Each row was made from one path, in order. Every step used is in the known rows, and no mark comes twice. Write each row's path.
Known rows:
folev/bavo: [-22.9   2.7  -2.7 -11.2 -28.8   8.0   2.7 -12.4  28.4  12.7  36.4  -5.0
 -28.0  39.2 -19.0  37.7 -21.2 -15.7 -43.4  28.2   6.3  -8.5   3.8 -59.5
 -21.3  20.8  26.3   5.8  10.8]
folev/bavo/tuvar: [ -9.8 -12.7  -0.7 -13.2 -12.4  28.6  -6.8 -20.9  34.6  39.7   6.4 -11.5
 -33.5  45.8 -29.1  43.1  11.2 -11.9 -20.7  27.1   9.2  -6.3  19.0 -58.8
 -20.8  11.4  10.1  18.9  10.7]
zubupoz/tuvar/povena/dito: [ 21.2 -21.9 -20.4 -10.3   9.5  26.0 -18.7   4.5   3.5   7.8 -35.0 -11.2
 -11.5  14.1  24.2  -9.6  10.0  10.2  -4.6  -3.6 -13.1   6.6  20.1 -23.1
  11.3  -7.9 -25.4  -7.3   6.4]
povena/tuvar/bavo/folev: [  4.3 -22.5  -4.6 -20.3  -3.8  55.4  -6.4   9.0  13.1 -27.1 -23.3  -1.5
 -29.9   8.2  13.6  38.9  15.2 -11.2   5.9  13.6   1.6 -16.6  19.5 -34.7
 -10.9  30.1 -19.2  12.7  12.2]
zivoki/dito/giveg/tuvar/bavo/folev: [-11.5 -19.6 -42.4 -21.7  22.3  40.3   0.8  -2.7  -6.2 -10.9  25.2  -0.7
   4.0  33.4 -17.4   0.9 -36.9  21.0 -19.5  15.2 -27.1 -13.1  -5.5 -19.5
  -6.0 -10.0  -7.9  -3.4  20.0]
dito/povena: [ -8.9  -1.4  10.6  19.0 -38.4  -2.8  43.4  16.2  19.9 -39.8  40.9  -7.6
 -20.3  32.1   6.3  -5.4 -21.6  29.3 -41.2  20.9 -14.4  29.7  -8.9 -49.9
 -32.8   0.5 -16.5 -17.1  11.2]
tuvar/povena/dito/giveg: [ -6.6   3.0 -28.9 -13.8   5.3   2.4   5.7  25.9   8.6 -11.9  14.5   3.8
  21.7   7.2  23.5   0.9 -33.2  18.2 -31.6 -11.2 -32.1  27.2  -1.4 -38.4
   9.2   6.3 -25.9 -12.4  -0.1]
zivoki/dito/povena/tuvar/giveg: [ -6.2 -16.6 -25.8   5.7   4.7  20.7  -0.4   5.3  -6.2 -15.6  25.5  -4.7
   1.4  39.8   4.9   0.8 -19.3  14.3 -17.3  14.1 -22.1  11.5  -6.8 -12.1
 -14.1   2.4 -24.7 -19.1  11.8]
giveg/tuvar/bavo/folev: [  4.5 -14.7 -10.1 -22.2  -3.3  49.7  -8.0  -0.6  15.8 -37.5 -42.4  -2.5
 -26.6  20.6  -0.5   7.1   8.0  15.3  -4.5  19.3  -0.8 -14.7  15.1 -40.6
  -0.7   3.4 -10.3  16.6  13.1]
povena/dito/zubupoz/tuvar/bavo: [ -7.9  -9.7   4.5 -28.4  19.2  23.8   3.6   0.7   6.4  11.2  -6.1  -6.1
 -22.2   7.1  22.3   9.2 -16.9   5.9   0.3  19.1  -2.4 -46.8   1.8  22.3
  -6.6  25.3  15.1 -15.1  -3.5]
folev/bavo/tuvar/povena/dito/zivoki: [ -9.9  -2.3  -7.9 -21.5   9.0  31.1  -5.9 -20.8  36.1  43.4  10.7 -14.9
 -22.4  35.8  -6.1  57.7   5.9 -10.5 -14.4  37.7  17.5  14.0  20.0 -54.9
 -14.5  10.4  -7.7  18.8  -4.5]
bavo/folev: [ 10.9  -4.9 -17.1 -16.1 -15.4  41.5  24.0  -4.3   5.8  -5.7  34.4   5.7
 -29.4  22.3 -18.6  24.0   5.0   1.2 -35.3 -24.0  -3.5 -11.8 -13.1 -62.1
 -26.7  -3.8 -12.0  -5.1  23.9]
tinit/dito/povena/tuvar/bavo/folev: [  5.4  -5.3   6.8   8.4  18.4   7.1 -12.2  17.1   0.0 -13.9  35.6  -7.5
   2.6  14.0  23.0  15.4 -16.6  15.4 -10.1  22.7   9.5   8.8  15.5 -14.2
  -0.7  19.5 -27.0 -18.0  13.3]
tinit/dito: [ -1.5  -7.6  -7.5   6.4  -1.3 -15.2 -24.8   4.6   1.5  -9.8  56.6   8.8
   3.1  19.5   1.3 -24.1 -15.7  10.7 -33.6 -21.7  13.5 -40.3   4.0 -16.0
  18.5   7.7   7.6 -23.6  11.2]
giveg/tuvar: [  9.4 -20.5 -12.8 -10.4 -15.6  22.4  -7.5  -4.5  11.8 -41.7 -43.2  -5.4
 -36.5  32.9  -4.6 -53.4  12.9  23.1  -7.4 -19.3  -9.1 -27.0  10.6 -37.7
   9.7  -4.8 -12.5  -8.2  16.2]
giveg/dito/zivoki: [ -1.7   5.0 -11.5 -13.5  15.8  25.6   8.9 -20.1   6.8 -23.1  31.4  -2.8
 -37.2   5.1  23.5 -28.9 -11.0   0.4 -33.5   0.5  23.4 -43.0 -25.4 -20.3
  11.0 -11.7   2.0 -25.4  -4.3]
zivoki/dito/giveg: [-19.3 -20.0 -40.5 -10.0   3.0  14.9  10.6  -1.1  -3.9  -9.1  61.6   5.2
   5.8  36.8 -20.3 -15.4 -44.8  18.1 -37.9  -3.9 -29.3 -21.7 -15.9 -20.4
  -8.6  -9.7   4.6 -16.7  18.4]
povena/tuvar/giveg/dito/tinit: [ 16.4 -29.7 -19.0   1.6  -4.4  24.7  -8.1  14.7  -1.2 -27.3 -51.0  -2.4
 -33.3   8.0  15.4 -42.0  -4.7 -17.4   2.3 -10.2 -12.8 -26.8  -1.0 -14.8
  23.9  20.3 -37.4  -3.0  15.2]
zubupoz/dito: [ 20.8  -6.0  -8.2   0.1   9.6  20.9  -9.2  -7.8  -3.5 -13.5  28.2   0.6
 -20.7  21.0  16.8  -8.3 -17.0  13.6 -21.1 -13.0  -0.9 -43.3 -13.9 -20.2
   7.2  -4.8  21.7 -25.6   6.2]
dito/zubupoz/tuvar/bavo: [ -6.7 -24.0  11.6 -10.4 -24.6   7.3  37.2  -1.7  31.5  -8.1 -15.5  -8.2
 -48.1  11.6  -7.5   6.2 -22.7  -7.9 -12.6  51.4  -4.5 -35.8   5.4  21.7
 -25.7  -2.2  37.8  10.7  -5.8]
folev/bavo/tuvar/giveg: [ -9.8 -15.9  -3.9  -1.2 -16.3  23.7  -9.9  -9.1  31.5  42.2  -4.4  -4.2
 -25.0  45.7 -37.7  36.7  -9.3 -17.9 -23.9  34.3  -5.8  -3.3  10.8 -54.2
 -13.5  10.3   2.3  29.8  11.0]
povena/dito/giveg/tuvar/bavo: [-13.7  -8.9 -10.9 -26.0  26.9  31.5  -6.8  17.0  -3.4 -13.0  -3.4  -1.1
  -0.7  13.3  16.9 -20.1 -40.6  30.5  -5.1   4.2 -26.4 -28.6   0.2 -19.4
  11.6  24.5 -19.0 -14.1  14.9]
povena/tuvar: [  9.4 -28.0  -7.8  -8.7 -16.0  28.2  -5.8   5.3  10.2 -31.7 -24.0  -4.9
 -39.9  20.6  10.3 -21.6  19.8  -3.7   2.9 -25.0  -6.7 -28.4  15.4 -32.1
  -0.8  21.8 -20.8 -11.7  15.3]
tuvar/giveg/dito: [ -0.4  -7.3 -20.2  14.3 -11.4   5.0 -11.9  20.3  -2.7 -12.5 -11.8  19.2
  -2.8  13.6  -7.4 -38.5 -46.0  -9.6 -43.5  -6.0 -34.4 -26.9 -31.8 -19.2
  24.1  -2.9  -6.3  -3.3  11.2]

Which path is each row?
[ -9.7  -3.4  -4.8 -23.3   6.4  21.8  -3.1 -15.0  36.5  50.7  -7.2 -14.8
 -20.0  35.3 -12.1  58.9   3.3 -13.6 -12.2  37.0   3.1  12.8  21.1 -36.3
 -17.1  15.3   5.4  16.5  -3.2] | folev/bavo/tuvar/povena/dito/zubupoz
[ -3.7  -6.1 -13.3  11.5 -12.5  -4.9   8.1  18.7   3.9  -8.3 -18.0  16.2
 -13.1  10.1 -10.9 -36.8 -56.9 -15.8 -39.6   9.2 -36.7 -32.7 -35.3   6.8
  15.1  -2.9   8.3  -3.0   3.1] | tuvar/giveg/dito/zubupoz
[  5.6  -9.8   3.6  24.0   7.3 -13.7 -15.4  24.3  -3.1 -15.7  27.0  -3.4
   4.4  20.2  16.0 -22.8 -30.1  15.3 -14.3   9.4  -5.9   3.5   8.8  -8.5
  11.6  14.7 -31.1 -23.2  13.2] | tinit/dito/povena/tuvar/giveg
[ 15.1 -12.2 -28.6 -21.7   4.9  18.8  -7.1   1.9   9.2 -37.4 -54.1 -12.0
 -16.4  17.2  27.5 -37.9  16.1  24.5   1.1 -15.0  -0.9   7.7  17.9 -34.0
  25.2   2.2 -37.8  -8.2   4.2] | giveg/tuvar/povena/dito/tinit
[ -0.7  -8.5  13.9   4.7 -14.2  32.3  29.4  20.7  17.2 -38.3   1.7 -14.9
 -24.4  19.4  22.9  34.3  -7.8  15.6  -8.0  44.9 -10.2  38.4   9.9 -41.7
 -33.8  19.9 -36.5  -1.5  11.9] | dito/povena/tuvar/bavo/folev
[  3.1   2.4   1.6  -5.6  22.2  30.6  -4.3   8.4   0.8 -25.3 -20.0 -13.2
 -16.9   6.1  42.2  -3.9  -6.7   9.6 -13.3  24.9  -7.7   5.5  -5.9 -12.4
   5.8  13.7 -17.5 -25.4   7.6] | giveg/dito/povena/tuvar/bavo
[ 15.7 -26.9 -18.5  -3.6 -10.7  27.6  -2.2  -1.2  32.1   9.3 -21.5  -1.6
 -11.9  29.0 -11.1   5.9  41.5  11.4 -11.9 -16.8  -8.0  13.2  19.6 -49.1
  -3.0 -17.5 -27.2  15.4   0.9] | bavo/tuvar/povena
[ 24.2 -15.7 -14.4  -1.4  -4.1  13.2  23.9 -15.9   1.4 -30.0  37.2  -9.1
 -37.8  13.1  22.8 -18.4  -8.5   9.1 -19.6  -2.8  29.2 -42.3 -13.1 -24.8
  10.5  -1.0  10.9 -17.2   7.0] | zubupoz/dito/tinit
[ 14.3 -12.9 -25.5 -10.6 -11.3  14.2 -10.6   4.7  17.0 -42.4 -56.3  -5.5
 -16.3  25.0   9.7 -38.6  12.0  21.4 -10.8 -14.7 -17.1  13.2  17.5 -42.5
  16.5 -11.8 -25.9  -2.7   5.2] | giveg/tuvar/povena
[ 14.7 -10.4 -11.2   3.4  15.9  16.1  10.4   5.1  -5.7 -13.3  34.3  -1.9
 -15.0  18.6   5.6 -23.9 -56.7  21.9 -22.7   0.3 -26.5 -32.1 -18.1 -20.9
   6.0  -9.5  13.0 -21.5  14.2] | zubupoz/dito/giveg
[-14.7  -5.7 -12.1 -18.5  15.4  18.5   6.9  17.1  -5.6  -3.5  33.0   3.2
  -1.0  15.0  10.2 -21.7 -44.2  24.8 -21.6 -16.8 -27.6 -31.1 -12.2 -26.0
   3.3  23.0 -13.3 -25.6  16.8] | povena/dito/giveg
[ -5.0 -10.7 -15.5 -23.2  -5.1  14.9  20.1  -3.7   1.5 -20.2  36.1  -4.3
 -23.4   9.4  27.6 -16.4   3.8  12.2 -18.2 -20.3  28.4 -40.4  -6.8 -29.1
   7.7  31.3 -14.8 -21.2   9.3] | povena/dito/tinit
[  5.4 -13.6   3.4  -5.6  16.4  -1.7  -4.0  -0.3   6.9  13.3  24.4  -3.6
 -14.5   7.6  -0.1   6.0 -24.8  -2.8 -11.5  26.1  13.8 -39.9  11.1  26.4
   1.7   2.5  19.4  -8.6   3.5] | tinit/dito/zubupoz/tuvar/bavo/folev
[  0.6  -0.3 -31.3 -16.9  -8.7  -0.3  15.4  11.3  14.4 -23.5  17.0  -1.2
   5.4   3.5  35.8   5.4   0.8   8.5 -30.1 -13.8   6.9  20.5   2.9 -41.0
  12.0  12.9 -26.4  -9.4  -5.3] | tuvar/povena/dito/tinit
[ 10.7  -6.4 -20.8 -23.4  10.9  16.2  -9.0   4.5  12.1 -26.6 -62.5  -9.4
 -14.6  18.3  21.7 -32.4   4.4  21.2   3.0  -9.2 -17.3   3.5  14.9 -13.6
  17.8   0.7 -23.1 -12.1  -1.4] | giveg/tuvar/povena/dito/zubupoz
[ -5.4  -9.0 -12.7 -21.2   0.1  25.1  -0.8 -18.0  33.6  39.8   0.6 -17.6
 -21.7  34.1  -6.3  52.3  15.7 -10.9 -14.5  31.8  19.6  17.4  24.0 -56.5
  -9.5  17.7  -9.3  20.5   2.1] | folev/bavo/tuvar/povena/dito/tinit
[ 11.1  -5.6 -23.7 -21.5  14.0  24.9 -12.1  -1.8  11.5 -34.7 -44.3  -9.9
 -16.7  19.1  27.2 -32.8   7.5  25.3   0.8  -8.8  -2.4   3.9  14.3 -32.7
  20.7  -5.1 -37.5  -9.9  -3.5] | giveg/tuvar/povena/dito/zivoki
[ 12.1 -23.5 -13.9   1.4   5.3  30.3 -13.1  11.6   0.1 -24.6 -41.1   0.0
 -34.4   9.8  15.0 -36.1 -13.5 -16.7   2.3  -4.6 -14.4 -30.4  -4.3 -13.1
  19.6  12.8 -36.0  -4.7   8.2] | povena/tuvar/giveg/dito/zivoki
[ -1.3  -7.0   9.9  13.3  10.4  -4.9 -16.3  18.9   4.2 -21.6  34.2  -6.6
   3.9  15.6  25.8   2.1 -19.9  17.8 -12.4  24.2   8.9   2.7  17.6  -9.1
   5.0  21.0 -20.0 -19.7   8.7] | tinit/dito/povena/tuvar/bavo
[ -2.2   6.9 -26.7 -15.9   1.1   6.1  -8.5  16.7  11.0 -12.7  11.3   5.8
  17.5   8.7  31.0  11.4  -5.0  12.0 -30.7 -20.1 -14.1  19.5   1.9 -38.0
  10.3  10.1 -19.5 -15.2  -5.7] | tuvar/povena/dito
[ 20.5  -5.1   9.6   7.5  21.4  30.5  -0.5   6.5  -0.9 -25.1   6.5 -14.8
 -19.6  17.1  41.3  17.1 -21.5  20.4   1.1  32.8  -4.8   0.5  -0.2 -13.4
  -5.7   9.5  -6.4 -21.1   4.1] | zubupoz/dito/povena/tuvar/bavo
[  2.5 -28.2   3.0   4.3 -29.7  -4.7  38.4   5.3  20.8  -0.2 -27.4  -3.9
 -48.4  18.5 -21.6 -28.6 -37.1 -11.3 -15.7  29.9 -24.7 -34.5  -7.2  22.3
 -17.0 -11.3  21.7   5.3   0.5] | dito/zubupoz/tuvar/giveg
[  9.3 -31.9 -12.1   8.1 -21.4  21.0 -10.4  22.3   5.4 -26.9 -40.2   5.4
 -27.8  19.8  -1.9 -30.9  -9.7 -12.9  -1.8 -14.6 -27.8 -23.7   3.9 -26.1
   8.9  19.5 -32.3   3.3  15.3] | povena/tuvar/giveg
[ -8.9  -8.9  -4.8  -5.9   3.4  30.9  -8.1 -18.4  29.5  44.0  -0.9  -9.2
 -32.3  38.0 -25.7  33.2 -13.6 -20.8 -20.7  44.3   7.7  -8.6   4.1 -45.8
  -7.7   4.2  -1.7  24.6   3.1] | folev/bavo/tuvar/giveg/dito/zivoki
[-14.0  -7.2 -24.0   1.3  -3.6  13.2  11.5  -4.4  -0.2 -16.9  61.1  -3.8
   3.1  43.1   1.0   8.2 -16.4  23.9 -36.9  10.9 -10.2   9.3 -12.2 -22.0
 -23.1  -6.3  -4.1 -25.1   9.8] | zivoki/dito/povena
[ 18.1 -23.7 -22.2  -9.2  12.4  24.1  -9.0  11.1   1.9   8.1 -32.0 -12.5
  -8.9  12.9  18.8 -17.5  -9.5  14.8  -5.5   3.2 -25.6  11.8  17.5 -22.9
  10.2 -10.0 -29.9  -5.6  10.5] | zubupoz/tuvar/povena/dito/giveg
[-17.9 -22.6 -39.3 -16.2  14.4  27.7  -2.8  -0.6  -2.2 -18.5  24.4   0.5
   5.7  35.0 -14.1 -13.6 -40.8  23.8 -21.2  16.6 -27.8 -18.9  -3.5 -13.8
  -0.1  -7.6  -0.2  -4.6  16.0] | zivoki/dito/giveg/tuvar/bavo
[ -1.8   3.1  -5.2 -18.2  10.1   7.1  14.8  -8.5   8.1  -8.4  -6.0  -2.3
 -32.7   4.3  12.8 -27.5 -18.0  -5.9 -29.9   0.3  -6.3 -44.6 -23.4  17.0
   5.9  -1.2  30.4 -30.0  -1.1] | giveg/dito/zubupoz
[ -5.6   8.3 -19.1 -19.3  -0.2  -4.3  12.2  15.0  17.2  -8.4   4.4   2.8
   7.3   5.3  27.0  13.9 -16.4   5.4 -26.9  -5.4 -16.5  14.3  -1.7 -12.5
   0.9   9.5  -5.4 -14.9 -13.7] | tuvar/povena/dito/zubupoz
[-14.8  -3.6  -4.0 -16.9 -20.9  44.2  12.9   7.0  22.8 -23.8  33.6  12.5
  -9.5   8.2  -4.2  70.0 -11.0  -3.0 -37.3  35.8   6.9 -11.9  -2.1 -50.9
 -24.7  13.6  12.2  25.3   7.6] | tuvar/bavo/folev
[ 24.7 -10.6 -19.5  -2.7  29.4  20.1  -1.0   6.1  -6.1 -19.1  -9.0  -8.7
 -11.4  18.6  14.7 -34.5 -49.0  28.7  -7.1   3.0 -32.5 -11.4  -6.4 -18.3
  18.8 -16.5  -5.5 -18.5  11.6] | zubupoz/dito/giveg/tuvar/povena
